What can hang from each mark
k_312: k_14 k_546
k_812: k_4 k_14 k_312
k_14: k_4 k_312 k_812 k_962
k_757: k_4 k_312
k_4: k_14 k_812

Each row was made from one small tree. The marks that hang from a mark follow it in brackets, in the order of their numbers. Every link used is in the known rows. Write each row's tree.
Known rows
k_812[k_312[k_14]]: [  1  -6  15  30 -17  11  13  23 -31   7 -11  -8   0  -1 -22  28  21  -2
   4  10  15]
k_812[k_4 k_312[k_14]]: [  7  -9  29   3 -12  10  11  13  -4 -13  -4  -4   9 -20 -11  30   2  -2
   4  24  22]
k_4[k_812[k_14[k_312 k_962]]]: [ 39  17   5 -18   1 -20  12  14  37  -2  -6 -29  17  16  23 -43  -8  -9
 -27  -7  25]
k_312[k_14[k_812 k_962]]: [-18  14  -8  24   2  15  15  -9  14 -22   5   6 -12  -6 -11   8 -19  -1
  16 -20 -18]
k_312[k_546]: [ -6 -16   5   1   9  -5 -12   2  -9   1   4   9   5  -8  -1  20   3  -4
   4  -3 -20]
k_757[k_312]: [ -8 -30   9 -22   8   2  -2  22   3  31 -13  -2  -9   8  -8   9 -16  -8
  -2 -12   8]
k_14[k_4 k_812]: [-21 -18  -3 -13   3  10   9  17  12 -33  14  23 -36  -4   1  13 -22 -17
  22 -21   0]
k_4[k_812]: [  7 -15   2 -23   6  -7 -12  38  17   1   6 -16 -10  14  32 -19  -1 -11
 -12 -35   6]
k_4[k_812[k_14 k_312]]: [ 28 -38  14 -16  -2  -8 -18  48  -6   8   3 -31  10  19  32  -7  36 -22
 -26  -8  41]
k_312[k_14[k_4] k_546]: [-18  -9   3   9  -8  10  12 -10 -11 -17  12  19  -8 -21 -23  35 -15  -3
  16  10 -22]
k_757[k_4[k_14 k_812] k_312[k_546]]: [ -9 -28 -28 -41  30  -7 -66  13 -18  60   9  -8  -3  32  42 -25  19   8
 -22 -29 -19]
k_312[k_14 k_546]: [-11  -8   5  16   1   4  -5  -5 -16   0   7   4   8 -14 -12  31   0  -2
   6   1 -28]
k_14[k_4[k_812] k_312[k_546] k_962]: [ -2  39 -14   6 -31   3  30 -30  12 -12  13  -1 -13  -7  -7 -23 -29   1
   0  -5 -13]
k_812[k_14[k_4 k_312 k_962]]: [ 28  14  16 -14   2 -17  38   0  33 -22 -19   7  11  -2 -17 -15 -23  -3
  -3  28  29]
k_812[k_14[k_962] k_312[k_546]]: [ 14 -17  12  23  -3  -5  -4 -12 -20   2  -6  -4  32  -5 -12  20  32  -3
  -6  31  10]
k_812[k_14 k_312[k_546]]: [ 15 -39  18   8   1  -6 -19  13 -32   8   1  -6  24  -3  -1  31  39 -15
 -10  25  14]
k_14[k_4 k_312 k_812 k_962]: [-12  37  -9  10 -16   9  45 -16  21 -31   1  19 -31  -7 -23 -10 -40  -4
  20  -6  -1]
k_757[k_4[k_14[k_812]]]: [ -4 -17 -17 -25  51 -13 -49  34  -2   6  -2  18 -10  26  38 -17  23   6
   2 -26  -8]
k_757[k_4[k_14] k_312[k_546]]: [-10 -30 -15 -30  39 -10 -56   5 -25  57  -9  12   6  21  14  -1  19  14
  -8  -2 -20]
k_14[k_4 k_312]: [  9  16  12 -10 -10  -6  36  15  12 -13 -13  12 -16  -3 -19  -3 -26  -5
   8   9  16]
k_757[k_4 k_312]: [ -5 -15  -1 -19  20   1 -25  10 -11  39 -17  20   1  15  -6  -4  -8   9
  -4  -5  -5]
k_14[k_812[k_4] k_962]: [ -7   2   8 -18  15   4   5 -13  46 -41  10  16  -4 -19  11  -2 -33  -2
  12  -9  -5]
k_757[k_4[k_14[k_962] k_812[k_312]]]: [ 16  10 -15  -1  15 -11 -32  24 -14  25 -17 -14   6  37  32 -44  45  23
 -15  -9  19]
k_4[k_14]: [ 13 -31   9 -34  40 -26 -21  53  13  11 -19  -9   0  21  28  -8  20   2
  -4 -12  17]

Write each row's tree
[-34 -17 -10  25 -27  25   3  -9 -41 -18  25  22 -33 -15 -19  41   9 -16
  24  -1 -10] | k_14[k_4 k_812[k_312[k_546]]]
[-24  37 -18  22 -23  14  33 -43   3 -27  17  24 -25 -17 -27   4 -35  -3
  21  -1 -27] | k_14[k_4 k_312[k_546] k_812 k_962]
[  6 -10  13  -9  11 -10 -13  -9   0  -1  -7  -4  20 -11   9   9  24  16
   1  30  10] | k_812[k_4[k_14[k_962]] k_312[k_546]]
[ 44  13  32 -34  17 -23  20  -5  56 -24 -16  -4  36 -13   5 -18 -27  -1
 -16  33  29] | k_812[k_4 k_14[k_312 k_962]]
[  3  25 -13  -4  18 -13   8  13  21   0 -11 -10 -14  17  12 -28  -3   3
   4 -19   4] | k_4[k_14[k_312 k_812 k_962]]
[-11  15  -1  31  -3   5  11 -31  -3  -6   0   6  14 -17 -25  19  -8  10
   9   8 -32] | k_312[k_14[k_962] k_546]
[-10  18 -10  45 -37  20   6 -21 -30   7  14 -21   3  -6 -10   7  18   4
  -3  -5 -14] | k_4[k_812[k_312[k_14[k_962] k_546]]]
[-13   8 -10  22 -39  15  15 -20 -19  -9  16  -2 -13  -6  -9   1   6   1
   5   1   0] | k_14[k_4[k_812[k_312[k_546]]] k_962]
[ 25   5  -4 -37  14 -25 -10  52  19  21  -7 -36 -11  32  45 -44  10  -4
 -21 -30  22] | k_4[k_14[k_312] k_812]
[-38  11 -19  29 -15  25  21 -42  -1 -36  26  27 -22 -25 -27  28 -29  -2
  28  -5 -38] | k_312[k_14[k_4 k_812 k_962] k_546]
[ -4  13  16  29 -22  15  14 -40 -10 -15   4   5  21 -34 -27  33  -2  12
   8  36  -8] | k_812[k_4 k_312[k_14[k_962] k_546]]
[ -8  17 -19  -1   0  15 -12 -14   2  35  -3  -5   0  17  -1 -29 -19  15
 -13 -21 -14] | k_757[k_4[k_812] k_312[k_14[k_962]]]
[ -4  39  -2  18 -21  -1  40 -37   5 -15  -4  19  -4 -18 -35   0 -30   8
  14  21 -14] | k_14[k_4 k_312[k_546] k_962]
[  2  17  -1  33 -31  14  17   6 -11   3  -1 -27  -2   6  -5  -7  12   3
  -5 -11  13] | k_4[k_812[k_312[k_14[k_962]]]]
[  6 -19  11  16 -12   1  13 -18 -16 -15  -1  11  17 -12 -23  24  17  -3
   3  40  17] | k_812[k_14[k_4 k_962] k_312[k_546]]
[ 30  23  17 -38  25 -28  13   8  50  -8 -24  -9  16   1  16 -31 -16  15
  -6  17  22] | k_812[k_4[k_14[k_312 k_962]]]
[ 26  17  -3  -6  -3 -14   0 -14  19   3   9 -24  22   5  18 -28  -3  -9
 -26  -2  -2] | k_4[k_812[k_14[k_312[k_546] k_962]]]
[-25  -3   0 -14   0  27  12 -27  33  -7  11   5 -12 -20 -12  13 -51  -4
  10 -10 -11] | k_757[k_312[k_14[k_812[k_4] k_962]]]
[ -3   3 -15  17 -13   8 -39  -1 -49  22  14   3   3  10  15  -5  37   6
 -11  -7 -15] | k_757[k_4[k_812[k_312[k_546]]]]
[-20  -9 -18  25   3   4 -18  -5 -29   6   7  -5 -10   6   5  12  37   4
  12  -6  -9] | k_4[k_14[k_812[k_312[k_546]] k_962]]
[ -4  39  -8  18  -7   3  27 -11  17 -13  -4   3 -15   0 -12 -15 -25  -3
  10 -15  -7] | k_14[k_312 k_812 k_962]
[  1  -6 -14   8  -5  -7 -21   9 -19  22   4 -30   2  18  26 -16  43   8
 -11 -12   5] | k_4[k_14[k_962] k_812[k_312[k_546]]]
[-17 -15 -10  -7  14   6 -36 -17 -30  43  -1  25   6   4 -11  11  -3  10
  -2   0 -32] | k_757[k_4 k_312[k_546]]
[ 33 -42  39 -32  13 -11  -9  30  13 -15  -8  -6  28  -9  15  17  17 -15
 -14  33  46] | k_812[k_4 k_14 k_312]
